Every row comes from one small tree of marks. Brackets hold a mark, then the marks that hang from it, in alphabetical order. Every link used is in the known rows. Which tree was each row made from?
Known rows
{sazin {fule {gadi {vukaz {rute lagavol}}} nofa}}: [-0.82 -4.20 -0.49  1.19  1.38  0.09  2.13  1.80 -1.29  0.17  3.14  0.91
 -1.61  0.79  1.05 -2.44 -1.11  1.94 -4.67 -0.22 -1.09 -1.51  1.99 -1.81]
{rute {fule {gadi vukaz} nofa} lagavol}: [ 1.12 -3.68  0.10  0.95  0.17 -2.57  0.13 -0.34  0.65 -0.96  4.68  0.27
  0.46 -0.01 -0.88 -2.60 -0.63  2.18 -0.73  0.78 -1.11  0.57  3.67 -1.20]
{mivi ganud {vukaz {gadi fule lagavol}}}: [-2.37  5.48 -1.70  0.81  1.38  0.60 -2.57 -2.37 -2.10  1.62 -2.51  1.58
  1.80  1.03  4.26 -0.92 -2.17 -0.02 -1.91  2.77  0.34  1.03 -4.09 -3.15]
{mivi vukaz}: [ 0.83  4.52  1.51  2.67  1.05  0.96 -1.06 -1.57  2.00 -2.31 -4.04 -0.81
  0.03 -0.38 -1.22  2.89 -1.24 -0.91 -1.38  2.79  1.42  3.58 -1.15  0.87]
{vukaz {rute {fule gadi} lagavol}}: [-1.25 -4.20 -1.30 -0.56 -0.37 -2.01  0.86 -0.73  1.78  0.92 -0.14  1.62
  0.67  2.26 -0.86 -0.13  3.58  5.16 -1.23 -2.29  0.09 -1.18  3.51  0.61]
{sazin {fule nofa} {vukaz gadi rute}}: [-0.32 -1.04 -1.37  2.51  0.21  1.65  0.56  1.30 -4.90  0.67  0.71  1.73
 -2.95 -1.85 -0.23 -2.47 -0.85  2.63 -3.24 -3.36 -0.09 -2.93 -0.54 -0.55]
{fule gadi nofa}: [ 3.20 -0.73  3.15  1.53 -1.22  1.90 -0.64  1.00  1.81 -0.53 -2.00 -2.90
 -0.16 -2.32 -2.13  1.35 -1.90 -2.60 -0.59  0.58  0.66  2.56  0.22  3.26]
{vukaz gadi rute}: [-1.19  1.39 -1.49 -0.39  0.16  1.48 -0.37 -0.79 -0.58  1.24 -4.10  0.69
 -0.36 -0.65 -1.64  0.45  0.26  1.25 -2.04 -2.60  0.80  0.21 -0.97  0.28]
{lagavol {rute {fule gadi}}}: [-0.20 -2.15  0.23 -2.22 -2.14  0.39 -0.76 -0.76  2.69  0.84  0.28  0.07
  1.55  1.53 -0.21  2.41  2.21  0.63  1.97 -1.64  0.55 -1.55  0.03  1.58]
{kifid {lagavol {rute {fule nofa}}}}: [ 0.23 -1.06  0.66 -2.99 -2.09 -0.86  2.86  0.89  3.76 -0.53  3.10 -2.70
  0.40  1.37 -2.42  2.83  2.30 -1.99  4.08  0.44  0.42  0.64  1.74  3.28]
{kifid lagavol}: [ 1.31  2.34  1.16  0.82 -0.14  0.10  2.93 -1.59  3.86 -1.10 -3.01 -3.05
 -1.39 -0.57 -4.08  3.16 -0.23 -5.05 -0.38  0.90  0.75  4.67  0.72  4.03]
{gadi lagavol}: [ 1.28  3.65  2.87  0.71  0.73 -0.31  0.29 -0.95  2.91 -1.38 -4.92 -0.42
 -0.86 -1.07 -1.23  2.03 -2.53 -5.26  2.17  0.96  0.65  4.59  0.25  0.81]
{kifid {lagavol {rute fule}}}: [-0.97 -0.12 -0.49 -2.94 -1.48 -1.11  2.78 -1.16  4.20 -0.12  1.18 -1.45
  0.38  2.34 -2.40  3.48  3.25 -1.94  3.12 -0.49  0.46  0.70  1.30  2.91]
{mivi ganud lagavol {vukaz rute}}: [-2.51  2.85 -2.64 -1.56  3.74  3.54 -0.41 -0.91 -0.29  0.63 -3.14  0.17
  1.34  4.73  2.95  5.55  3.89  0.82 -2.74  4.04  1.21  1.54 -1.53  1.00]
{lagavol {rute {fule {gadi vukaz} nofa}}}: [ 0.42 -3.24  0.32 -2.73 -1.09  0.12 -0.86  0.80  0.73  0.08  4.83 -0.02
  1.41  0.87  0.68 -0.51  0.64 -0.12  0.91 -0.46 -0.94 -2.84  0.70 -1.23]
{sazin {vukaz {gadi {fule nofa}}}}: [ 1.95  0.58 -0.21  3.25 -0.58 -1.44 -0.81  0.83 -3.97 -0.72 -0.64 -0.84
 -1.35 -4.13 -0.99 -3.88 -0.87  0.89  0.23 -1.18 -0.81 -0.97 -1.21 -0.02]
{sazin {fule nofa} {vukaz gadi {rute lagavol}}}: [-1.76 -1.62 -1.86  3.53  1.19 -1.41  2.10  2.19 -4.71 -0.40  1.92  2.13
 -3.49 -1.18 -0.02 -3.27  0.18  4.83 -1.58 -1.92  0.00 -1.52  1.59 -0.86]
{lagavol rute}: [ 0.01  2.27  2.07 -1.95 -0.52  0.51  0.21  1.28  3.19 -1.07 -4.26 -1.02
 -0.37  0.50 -1.00  4.74  1.06 -3.99  4.34  0.46  1.43  2.25 -0.43  2.74]
{gadi {fule nofa} lagavol}: [ 2.48  1.53  3.36  0.59 -0.44 -1.31  0.28  1.25  1.52 -1.02 -3.20 -2.02
  0.03 -2.27 -0.22 -0.61 -2.54 -4.14  2.75  1.66 -0.59  2.36 -0.21  0.29]
{fule {gadi lagavol} nofa}: [ 2.22  0.48  3.61  1.45 -0.06  0.68  0.28  0.84  2.06 -0.70 -1.21 -2.05
 -0.27 -2.30 -0.67 -0.26 -3.20 -4.35  0.19  1.56  0.23  2.80 -0.09  0.96]
{sazin {fule gadi nofa} {vukaz rute}}: [ 1.24 -3.76  0.65  2.42 -0.19  2.49  0.99  1.97 -2.95  0.37  0.73  0.42
 -2.67 -0.87  0.40 -1.63  0.21  0.94 -4.43 -2.96 -0.32 -3.46  0.39  1.12]
{sazin {vukaz {gadi {fule nofa}} rute}}: [ 0.04 -0.96 -1.46  1.10 -0.10 -1.10  0.04  1.87 -4.66  0.40 -1.06  0.30
 -1.23 -2.61 -0.17 -4.63  1.73  3.06 -1.64 -2.83 -1.08 -3.79 -0.83 -0.91]
{mivi ganud vukaz}: [ 0.38  4.99  0.93  0.33  1.21  3.30 -2.56 -1.33  1.21 -0.11 -4.56  0.13
  0.71  2.46  1.58  5.32 -0.62 -2.51 -1.00  3.50  2.16  4.18 -1.18  2.12]

Which tree is each row?
[-0.06 -1.05  1.99  1.44  0.20  0.14  1.60  2.95 -1.58 -0.97  3.12  0.40
 -2.53 -0.79  2.69 -1.24 -1.27 -2.92  1.27  0.07 -0.34 -2.13 -1.02 -0.83] => {sazin {fule {gadi {lagavol rute}} nofa} vukaz}
[ 2.66 -3.14  0.58  0.11 -1.00  0.64 -1.53 -1.28  0.38  0.10  3.43 -0.24
  1.10 -0.71 -1.04 -1.79 -1.68  0.20 -2.26 -0.74 -1.10 -0.80  1.59 -0.98] => {rute {fule {gadi vukaz} nofa}}
[-0.03 -3.17  0.13 -2.48 -2.49 -0.23  2.58  0.53  3.42  0.45  4.85 -2.89
  1.03  1.08 -1.83  1.24  2.40 -0.81  1.28  0.02 -0.03 -1.11  0.85  3.15] => {kifid {lagavol {rute {fule gadi nofa}}}}
[-2.29  4.96 -3.79  1.28  3.37  3.14 -1.96 -3.09 -1.94  0.77 -1.21 -0.04
  1.32  2.12  2.22  3.66  0.20  1.45 -2.55  4.74  1.27  2.92 -3.38 -0.20] => {mivi ganud lagavol {vukaz gadi}}
[ 1.03 -0.92  1.11  0.44 -0.80 -0.48 -0.79 -2.86  2.53  0.60 -0.58  0.64
  1.04  0.07 -0.47 -0.28 -1.34 -0.80 -0.27 -1.25 -0.23  0.69  0.75 -0.43] => {rute {fule {gadi lagavol}}}
[-4.45  4.92 -4.03 -1.45  3.19  2.52 -1.20 -0.98 -1.46  0.71  0.07  0.15
  1.83  3.68  3.94  4.91  2.41  1.41  0.54  5.17  1.55  1.07 -4.29 -0.58] => {mivi ganud {lagavol rute} {vukaz gadi}}
[-2.30  0.28 -2.09 -1.54  0.11 -0.68 -0.38 -2.62 -0.32  1.93 -0.60  3.04
  1.12  0.64 -0.21 -2.04  0.22  3.00 -0.95 -3.38 -0.17 -1.51  0.11 -2.89] => {vukaz {gadi lagavol} {rute fule}}
[ 1.80 -3.67  1.16  1.54 -1.39 -2.04  0.22  0.26  2.34 -0.52  2.16 -0.79
  0.64 -0.34 -1.83  0.08  0.16  2.81  1.57  0.42  0.28  1.64  3.50  2.07] => {rute {fule gadi nofa} lagavol}
[ 1.22 -0.99  2.01 -3.00 -2.36 -0.02 -0.43  1.75  2.87 -0.46  0.44 -0.84
  1.13  0.79 -1.06  3.36  1.42 -0.73  5.69 -0.29  0.81  0.09  1.48  2.41] => {lagavol {rute {fule nofa}}}
[-4.17  2.72 -3.41 -2.20  1.61  1.40 -2.38 -3.17 -1.76  2.85  0.41  4.58
  2.63  4.03  4.12 -0.41  0.86  4.11 -3.07 -0.25  0.80 -1.50 -1.74 -3.70] => {mivi ganud {vukaz {gadi lagavol} {rute fule}}}
[-0.71 -2.30 -0.96 -2.84 -0.66 -0.26 -0.95 -1.24  1.27  0.34  2.88  1.33
  1.35  1.88  0.85  0.10  1.38  0.05  0.17 -1.43 -0.71 -2.68  0.12 -1.68] => {lagavol {rute {fule {gadi vukaz}}}}
[ 3.09 -2.25  1.84  4.60 -0.71  2.12  0.17  1.01 -2.14 -0.70  1.07 -0.72
 -2.85 -2.37 -0.46 -0.84 -2.26 -1.02 -2.92 -1.12 -0.13 -0.67  0.17  1.92] => {sazin {fule gadi nofa} vukaz}
[ 0.12  0.48  3.30 -1.55 -0.36  0.02  0.78  2.76  2.40 -0.67  0.13 -1.70
  0.16 -0.72  0.88  0.83 -0.95 -4.56  3.37  1.89  0.59  0.92 -0.90  0.58] => {fule {gadi {lagavol rute}} nofa}
[ 3.27 -0.08  2.42  3.88 -0.29  1.29  0.57  1.12 -1.72 -1.71 -0.53 -0.32
 -3.44 -2.10 -1.09  0.95 -2.43 -2.22 -0.26 -0.67  0.15  1.10  1.05  2.32] => {sazin {fule nofa} vukaz}
[-1.43 -1.40 -1.32  0.42 -0.08 -2.84  1.26  2.34 -1.74  0.57 -1.23 -0.40
 -0.11 -1.24 -0.58 -3.20  1.17  4.59  0.31 -0.47 -0.42 -0.79  0.62 -0.47] => {vukaz {gadi {fule nofa}} {rute lagavol}}
[-0.03 -1.33  0.39 -2.99  1.16 -0.95  0.34 -0.03  0.23  0.03  2.09  2.13
  0.63  1.04  0.56 -2.46 -0.22 -0.61 -0.47 -1.08 -1.37 -1.44  2.48 -3.68] => {gadi lagavol {vukaz {rute {fule nofa}}}}
[ 0.79  1.45 -1.40  3.37 -0.12 -1.79 -0.94 -1.25 -3.63 -0.51 -2.59  0.54
 -1.45 -3.10 -0.77 -3.26 -0.03  0.99 -0.46 -2.15 -0.74 -0.97 -1.71 -0.45] => {sazin {vukaz {gadi fule}}}
[ 0.31  1.37  3.05 -2.25 -0.75 -1.89  0.85  3.29  1.70 -0.92 -2.00 -1.75
  0.42 -0.71  1.44  0.53 -0.30 -4.32  5.81  2.07 -0.31  0.37 -1.01 -0.10] => {gadi {fule nofa} {lagavol rute}}
[-1.56 -0.19 -2.02 -5.26  0.53  1.73 -0.75 -0.67  1.91  1.85 -0.28  0.25
  2.10  5.48  2.40  7.34  4.82 -0.94  5.17  1.72  0.84  0.84  0.56  2.83] => {mivi ganud {lagavol {rute fule}}}
[ 0.91 -1.39  0.60 -1.80  0.33 -0.17  0.15  1.84 -1.02 -0.06 -1.50 -0.62
  0.04 -0.44  0.09 -2.21  0.37 -1.00 -1.93 -0.54 -1.67 -2.14  0.33 -1.51] => {gadi {fule nofa} {vukaz rute}}
[-1.43  5.42 -1.45  1.07  1.02  3.28 -3.30 -2.39 -1.24  1.05 -2.89  1.06
  1.04  1.22  1.82  2.60 -1.71  0.36 -2.66  2.39  2.06  2.80 -3.10  0.23] => {mivi ganud {vukaz gadi}}
[ 0.92  2.07  0.93  1.36 -0.48 -1.23 -0.46  0.22 -0.98  0.23 -1.65 -1.27
  0.25 -3.47 -0.22 -3.19 -3.66 -1.22  1.02  0.56 -0.81  1.09 -2.16 -1.75] => {vukaz {gadi {fule nofa} lagavol}}
[-0.17 -0.77 -0.76 -0.51 -1.29  0.44 -0.44  1.28 -1.85  1.62 -2.42 -0.93
  0.52 -1.94 -0.62 -2.51  0.10  2.29 -1.60 -1.99 -0.49 -2.17 -1.55 -0.28] => {vukaz {gadi {fule nofa}} rute}
[-2.60 -1.55 -3.16 -0.37  0.03 -2.49  0.48 -1.55 -0.29  1.07 -0.12  2.73
  0.48  1.24 -1.34 -0.93  2.56  6.69  0.00 -2.69  0.26 -0.65  2.59 -0.83] => {vukaz gadi {rute fule lagavol}}
[ 1.64  0.52 -0.02  4.65 -0.33  1.49 -0.25  0.20 -4.13 -0.51  1.06  0.46
 -3.12 -3.31 -1.15 -1.71 -3.45  0.50 -1.65 -1.80  0.10 -0.09 -0.81  0.35] => {sazin {fule nofa} {vukaz gadi}}
[-0.35  0.10  1.38 -3.68  0.57 -1.88  0.17  0.84  1.44 -1.14  3.73  1.17
  0.88  1.07  1.49 -0.58 -0.61 -2.88  4.47  0.97 -0.98 -0.68  1.27 -3.24] => {gadi {lagavol {rute {fule nofa}}} vukaz}
[-0.02 -2.21 -2.05  0.24 -0.56 -0.56 -0.50  0.20 -3.71  0.61  2.12  2.09
 -0.58 -1.06 -1.20 -3.44  2.19  5.02 -0.92 -4.17 -0.27 -3.67  1.46 -0.66] => {sazin {vukaz gadi {rute {fule nofa}}}}
[ 0.10 -2.84 -1.33  1.11  0.74 -2.85 -0.15 -2.30  1.22 -0.56  2.73  1.59
  0.39  1.08 -0.60 -1.56  0.06  2.35 -1.30 -0.13 -1.06  0.56  3.28 -1.65] => {rute {fule {gadi vukaz}} lagavol}
[-0.57 -3.26 -0.95 -2.86 -0.86 -0.85  2.49 -0.10  1.92  0.17  7.37 -1.69
  0.85  1.31 -0.82 -1.09  1.51 -1.50 -0.60  0.37 -1.39 -2.20  0.81 -0.20] => {kifid {lagavol {rute {fule {gadi vukaz} nofa}}}}
[ 2.87  0.14  1.71  0.38 -0.22 -0.59 -0.68  0.72 -0.01 -1.05 -1.34 -1.65
 -0.14 -1.99 -0.72 -1.53 -2.24 -3.00 -0.21  1.10 -1.49  0.77  0.07 -0.66] => {gadi {fule nofa} vukaz}
[-3.88  4.98 -1.52  0.42  1.13 -2.24 -0.52 -0.61 -1.08 -0.72 -0.82  0.89
  1.44 -0.21  3.17 -1.95 -0.85  1.28  0.93  2.59 -0.12 -1.54 -4.97 -4.89] => {mivi {vukaz {gadi fule {lagavol rute}}}}
